What can hang from each mark
X: Q
S: H
Q: W
C: E S W
W: B C H
H: E N
N: C
B: X

Every row comes from one small tree of marks. The marks that hang from a mark follow it in brackets, in alphabetical order. Every link used is in the known rows. Which tree was each row made from?
Known rows
C[S[H[E]] W]: [-0.75  1.28  0.93  0.34  0.74  1.25 -0.56  0.54 -0.31  0.35 -2.49  0.67
 -1.40  0.87  1.69  1.18 -0.26  2.26  0.40 -1.38  1.41 -1.38  1.21 -0.42]
H[N[C[E W[B]]]]: [-1.73  0.57  0.95  0.67 -1.14  0.07  0.17 -0.74 -0.93  2.25  0.02  0.13
  0.95  0.41  1.18  1.79  2.01  0.77 -2.76 -0.66  0.16 -0.43 -4.10  1.22]
S[H[N[C]]]: [-1.52  0.82  0.50  1.20 -0.74  0.49  0.77 -0.25 -0.69  2.71 -0.86 -1.66
  0.68  1.98 -1.61  0.96  2.51  2.60 -4.98 -1.30  1.01 -0.61 -4.87 -0.05]
H[N]: [-1.43  0.27  1.50  1.78 -1.17 -0.07  0.78 -1.73 -1.50  2.55 -1.19 -0.38
 -0.80 -0.16 -0.66  0.54  2.01  0.12 -2.01 -1.08  0.54 -1.24 -1.12 -0.54]
N[C[E S W[H]]]: [-1.77  0.91  0.63  0.10 -0.12  0.73 -2.45  1.18 -0.54 -1.12  0.00 -0.09
 -0.42 -1.20  0.33  2.15  0.47  0.56  0.22 -0.49 -0.75 -1.53  0.88  0.13]
B[X[Q]]: [-0.46  0.70  0.60  0.80  0.43  0.15 -0.41 -1.04 -1.58  0.78 -0.67 -0.54
 -2.97 -0.60 -1.99 -0.56  0.73 -2.55 -0.08 -3.26 -1.16 -0.69  3.24 -1.53]
S[H[E N[C]]]: [-0.89  1.75  0.21  0.68 -0.45  0.05  1.37  0.10 -0.24  2.11 -1.19 -1.36
  1.35  1.13 -1.52  0.85  2.78  2.01 -5.34 -0.20  1.85 -0.14 -6.05  0.08]
B[X[Q[W[C]]]]: [-0.32  0.20  0.76  0.86  0.14 -0.24 -0.49  0.23 -1.14  1.04 -0.53 -1.28
 -3.38 -0.15 -2.14 -0.26  1.75 -2.15  0.53 -2.23 -2.91 -0.41  4.22 -0.61]
X[Q[W[C[E S]]]]: [-0.30  0.74  1.19  1.16  0.41  0.02 -0.76  0.69 -2.01  0.98 -1.03 -0.64
 -4.58 -2.58 -1.29  0.51  2.32 -0.77  0.47  1.09 -1.90  0.35  4.27  1.47]
H[E N[C]]: [-1.13  1.33  0.74  0.66 -1.23 -0.84  1.27 -0.48 -0.79  1.65 -0.59 -0.46
  1.36 -1.49 -0.25  0.98  2.92  0.20 -3.62  0.41  0.68 -0.38 -4.82  0.11]
N[C[E S[H] W]]: [-1.52  1.25  0.48 -0.03  0.69  1.24 -2.00  0.75 -0.39 -0.15 -0.66 -0.28
 -0.06 -0.06  0.53  2.55  0.27  1.65 -0.60 -1.07  0.54 -0.91 -1.25  0.10]
N[C]: [-1.01  0.50  0.80  1.11 -0.92  0.50 -0.20 -0.46 -0.84  1.14 -0.05 -1.06
 -0.46  0.04 -0.13  0.97  2.05  1.66 -3.22 -0.64 -0.99 -1.02 -1.54 -0.47]
W[H[E]]: [-0.18  1.62  0.62  1.13 -0.45  0.00  0.52  0.33 -0.17 -0.29 -1.10 -0.69
 -1.27  0.21 -2.03 -0.45  1.83  0.18 -3.10  0.78 -0.53 -1.48  1.35 -0.72]
H[E N]: [-0.68  1.45  1.08  1.14 -0.66 -0.62  1.63 -1.12 -0.93  1.73 -1.61  0.02
 -0.01 -1.17 -0.44  0.33  2.31 -0.60 -2.39  0.20  1.46 -0.70 -2.47 -0.30]
C[S[H] W[B]]: [-0.59  0.37  1.26  0.87  0.29  2.07 -0.93 -0.27 -0.39  1.98 -1.90  0.81
 -1.63  2.68  3.48  0.95 -0.34  3.64  0.15 -1.25 -0.08 -1.28  0.00  0.64]
W[B[X] C[S]]: [ 0.22 -1.19  0.77  1.35  0.40  1.46 -3.05 -1.71  0.52  1.17 -0.16 -0.93
 -0.83  1.83  1.32  0.23  0.08 -1.39  1.85 -1.28 -4.37 -1.98  0.20 -0.66]
B[X]: [-0.42  0.43  0.89  1.03  0.31  0.53 -0.72 -1.35 -0.47  0.56 -0.99 -0.98
 -1.51  1.13 -1.54  0.09  0.08 -2.01  0.44 -3.49 -1.43 -1.89  2.26 -2.62]
X[Q[W[H]]]: [-0.55  1.17  1.36  1.38 -0.93 -0.32  1.21  1.33 -2.17  1.59 -0.96 -0.58
 -4.81 -1.44 -2.02 -0.62  2.98  0.95 -2.11  0.71 -1.52  0.24  4.82  1.31]
C[E W[B[X]]]: [-0.19  1.14  0.75  0.19  1.00  1.20 -0.81 -1.07 -0.16  0.71 -0.76  0.88
 -0.97  2.23  1.11  1.16 -0.56 -1.24  0.16 -2.06 -0.42 -0.95  1.03 -0.07]
Q[W[H]]: [-0.53  0.85  1.77  1.68 -1.22 -0.10  0.79  1.42 -0.80  1.31 -1.32 -1.24
 -3.07  0.73 -1.72  0.19  2.62  1.95 -1.22  0.79 -2.52 -1.28  4.51  0.19]
X[Q[W]]: [-0.29  1.18  1.53  1.39 -0.58 -0.16  1.45  0.52 -2.43  2.27 -1.33 -0.22
 -4.92 -1.69 -0.93 -0.26  2.74  0.92 -1.54  0.46 -0.96  0.50  4.26  1.20]

Write each row's tree
[-1.11  0.88  1.17  0.48 -0.28  0.50 -1.14  1.07 -0.39 -0.85 -1.71  0.89
 -1.90 -0.71  1.43  0.64 -0.08  0.94  1.62 -0.60 -0.22 -2.11  3.73 -0.35]
C[S W[H[E]]]
[ 0.43  0.14  0.35  1.33  1.45  2.12 -2.70 -1.30  0.45  1.22 -0.72 -1.08
 -0.52  2.13  0.31  1.04  0.54  0.10 -0.94  1.33 -2.09 -0.96 -2.29  0.99]
W[B C[E S[H]]]
[-0.12  0.09  0.34  1.26  0.87  1.10 -1.82 -0.34  0.28  0.20 -1.45 -1.43
 -0.88  1.02 -0.76  0.64  1.05  0.43 -1.01 -0.02 -1.04 -1.48 -0.48 -0.57]
W[C[S[H[E]]]]
[-1.75  1.23  0.35  0.60 -0.17  0.55  0.37  0.14 -0.54  1.97 -0.83 -1.00
  0.88  2.07 -1.33  1.66  1.95  2.01 -4.55 -1.47  1.82 -0.32 -4.31  0.42]
S[H[N[C[E W]]]]
[-0.83  1.03  0.61  0.25 -0.20  0.93 -0.52 -0.22 -0.41  0.99  0.22  0.28
  0.21  1.22  1.67  1.76  1.25  1.61 -2.86 -0.21 -0.57 -0.38 -2.37  1.10]
N[C[E W[B]]]
[ 0.39 -0.20  0.74  1.43  1.03  1.66 -2.87 -1.76  0.05  0.88 -0.41 -0.52
 -0.96  0.75  1.11  1.03  0.54 -0.93  0.50  1.41 -2.82 -1.27 -0.76  0.85]
W[B C[E S]]
[-1.52  1.08  0.72  0.80 -1.41 -0.58 -0.27  0.78 -0.50  0.11 -0.38 -0.79
  0.55 -1.74 -1.19  0.56  2.47  0.16 -2.08  0.84 -0.72 -1.43 -2.03  0.01]
W[H[E N[C[S]]]]
[-0.77  1.19  0.48  0.57  0.02  0.91 -1.03  0.34 -0.31  0.57 -0.83 -1.05
  0.12 -0.63  0.17  1.40  1.36  2.12 -1.78 -0.02 -0.29 -0.95 -2.61 -0.44]
N[C[S[H[E]]]]
[-1.66  1.35  0.93  0.34  1.20  1.14 -1.61 -0.03 -0.90  0.47 -2.07  0.54
 -0.83  0.00  0.25  2.34 -0.52  0.17  1.47 -1.57  2.28 -1.20  0.28  0.09]
C[E S[H[N]] W]
[-0.38  0.00  0.67  1.32  1.23  1.12 -3.06 -1.13 -0.35 -0.56 -0.86 -1.03
 -1.49 -0.78 -1.11  1.40  0.35 -2.10  1.25  0.22 -1.62 -1.71  1.70 -0.65]
W[C[E S]]
[-1.79  0.87  0.91  1.05 -0.86 -0.25 -0.07 -1.00 -1.30  1.76 -0.12 -0.85
  0.73 -1.20 -1.15  1.67  2.31 -0.47 -2.57 -0.40  0.37 -0.67 -3.65  0.07]
H[N[C[E]]]
[-0.41  0.30  0.98  0.54 -0.26  0.88  0.31 -0.72 -0.85  1.92 -0.69  1.00
 -2.30  2.13  2.21 -0.15  0.36  0.58 -0.84 -2.70 -0.98 -0.61  1.52  0.45]
C[W[B[X[Q]]]]
[-0.23  1.31  0.58  0.06  1.12  0.92 -0.60 -0.82 -0.82  0.84 -0.60  1.12
 -1.94  1.21  0.88  0.75 -0.14 -1.63 -0.10 -1.79 -0.19 -0.18  1.38  0.61]
C[E W[B[X[Q]]]]
[-0.96  1.44  0.44  0.51  0.88  1.27 -2.12  0.02 -0.64  0.06 -0.54 -1.19
 -0.05 -0.94 -0.89  2.23  0.75  0.81 -0.96 -0.09  0.01 -0.81 -1.98 -0.40]
N[C[E S[H]]]
[ 0.59  0.04  0.44  1.55  0.71  1.36 -1.44 -1.87  0.30  1.50 -0.08 -0.85
 -0.60  2.38 -0.01  0.51  1.44 -0.68 -2.50  1.29 -2.44 -0.77 -1.86  1.06]
W[B C[E]]
[-1.06  0.76  0.94  0.16  0.13  1.27 -2.02 -0.14 -0.59  0.50 -0.07  0.56
 -0.23 -0.51  2.81  2.25  0.28  1.27  0.29 -0.08 -0.97 -0.91 -1.39  0.84]
N[C[E S W[B]]]
[-1.42  1.01  1.02  0.40  0.08  0.67 -0.32  0.36 -0.60  1.08 -2.43  0.71
 -0.63  0.36  1.68  1.31  0.30  1.94  0.33 -1.55  1.94 -1.20 -0.67 -0.03]
C[S[H[E N]] W]
[ 0.08  0.70  1.84  1.77 -1.40  0.40  0.98  0.92 -0.51  2.53 -0.95 -0.83
 -2.75  1.90  0.09 -0.17  2.72  2.87 -1.74  1.70 -3.41 -0.89  1.98  1.28]
Q[W[B H]]
[ 0.51 -0.35  1.60  1.87 -0.87  0.64  0.23  0.03 -0.08  2.96 -0.81 -1.16
 -2.31  2.50  0.88  0.33  2.91  2.21 -1.57  1.52 -4.19 -0.59  0.91  1.52]
Q[W[B C]]
[ 0.09  0.49  1.59  1.40 -0.94  0.30  0.32  0.95 -0.19  1.99 -0.71 -1.12
 -2.44  2.15 -0.63 -0.15  2.00  1.21 -0.37  0.13 -4.24 -1.24  2.68  0.30]
Q[W[B[X] H]]
[-0.57  0.34  1.32  1.39 -0.03  0.19 -1.98  1.68 -0.25 -0.24 -0.93 -1.69
 -2.62 -0.50 -2.18  1.11  1.92 -0.20  1.24  1.70 -3.56 -1.56  4.59  0.53]
Q[W[C[E S] H]]
[ 0.32  0.50  0.80  1.11  0.04  0.92 -0.08 -1.72 -1.09  2.37 -0.35 -0.01
 -2.36  0.99  0.55 -0.74  0.89 -0.85 -1.14 -1.49 -2.23 -0.34  0.28  0.01]
W[B[X[Q]]]
[-0.66 -0.06  0.44  1.33  0.37  0.64 -1.57 -0.51  0.06  0.84 -1.40 -1.39
 -0.24  0.63 -0.84  0.76  1.51  0.06 -0.85  0.01 -0.73 -1.41 -1.80 -0.29]
W[C[S[H[E N]]]]
[ 0.04  0.24  0.98  1.57 -0.96  0.00  0.48  1.10 -1.32  2.18 -0.23 -0.90
 -4.06  0.23 -0.99 -0.86  3.47  1.29 -2.96  1.76 -3.37  0.39  2.60  2.57]
X[Q[W[B C H]]]
[-0.13  1.50  0.88  1.03  0.98  1.23 -0.81 -0.37 -0.51  0.60 -2.39 -0.45
 -1.45 -0.29 -0.06  0.75  0.29  1.25  0.05 -0.05  0.75 -1.37  0.24 -1.02]
C[S[H[E]]]
[-0.02  0.50  0.50  1.10 -0.56  0.70 -0.45 -0.37 -0.56  1.19  0.18 -0.53
 -2.16  1.41 -1.08 -1.24  1.35 -0.71 -2.04 -0.88 -2.98 -0.92  1.27  0.27]
W[B[X[Q]] H]
[-0.86  0.17  0.40  1.25  1.21  0.99 -2.63 -0.72 -0.15  0.33 -1.09 -1.52
 -0.40  0.33 -2.01  1.53  0.95 -1.25 -0.19 -0.06 -0.50 -1.34 -0.91 -0.17]
W[C[E S[H[N]]]]
[-0.17  0.89  0.97  1.18  0.23 -0.18  0.24  0.54 -1.85  1.35 -0.82 -0.85
 -4.25 -1.40 -1.98  0.16  2.89 -0.64 -1.61  0.98 -1.66  0.62  3.77  1.65]
X[Q[W[C[E]]]]
[-0.49  0.66  1.23  0.60 -0.45  1.04 -0.98  0.52 -0.07  0.24 -1.35  1.37
 -1.43  0.47  3.17  0.42  0.03  1.78  0.84  0.36 -1.14 -1.74  1.76  0.78]
C[S W[B H[E]]]
[ 0.24 -1.04  1.04  1.85 -0.01  1.65 -2.23 -1.66  0.01  1.73 -0.52 -0.60
 -1.27  1.50  2.14  0.29  0.97  0.76  0.01  0.69 -3.45 -1.61 -0.63  0.68]
W[B C[S]]
[-1.08  1.61  0.92  1.00  1.44  1.19 -1.80 -0.97 -1.13  0.72 -1.93 -0.63
 -0.81 -1.30 -1.55  1.92  0.06 -0.87  1.05 -0.28  1.42 -1.21 -0.59 -0.61]
C[E S[H[N]]]
[-1.12  1.13  1.26  0.41  1.26  1.20 -2.10 -0.50 -1.09 -0.67 -1.75  1.18
 -2.19 -1.32  1.35  2.12 -1.13 -0.82  3.15 -1.18  0.82 -1.63  3.59 -0.46]
C[E S W]
[-1.04  0.68  1.04  0.86 -0.68 -0.75  0.22  0.74 -1.63  1.35 -0.54 -1.02
 -3.01 -0.94 -2.70 -0.42  2.02 -2.07  0.18 -2.23 -2.16 -0.54  3.79 -0.44]
B[X[Q[W[H[N]]]]]
[-0.53  1.84  0.51  1.02  0.02  0.18  1.61 -0.48 -0.33  2.21 -2.04 -0.95
  0.27  1.45 -1.70  0.35  2.18  1.34 -4.57 -0.26  2.33 -0.39 -4.07 -0.27]
S[H[E N]]
[-0.35  0.86  1.10  0.78  0.12 -0.24  0.12  0.07 -1.61  1.30 -0.91 -0.76
 -3.76 -0.82 -1.84 -0.25  1.34 -1.76  0.82 -2.46 -2.13 -0.34  4.56 -0.86]
B[X[Q[W]]]
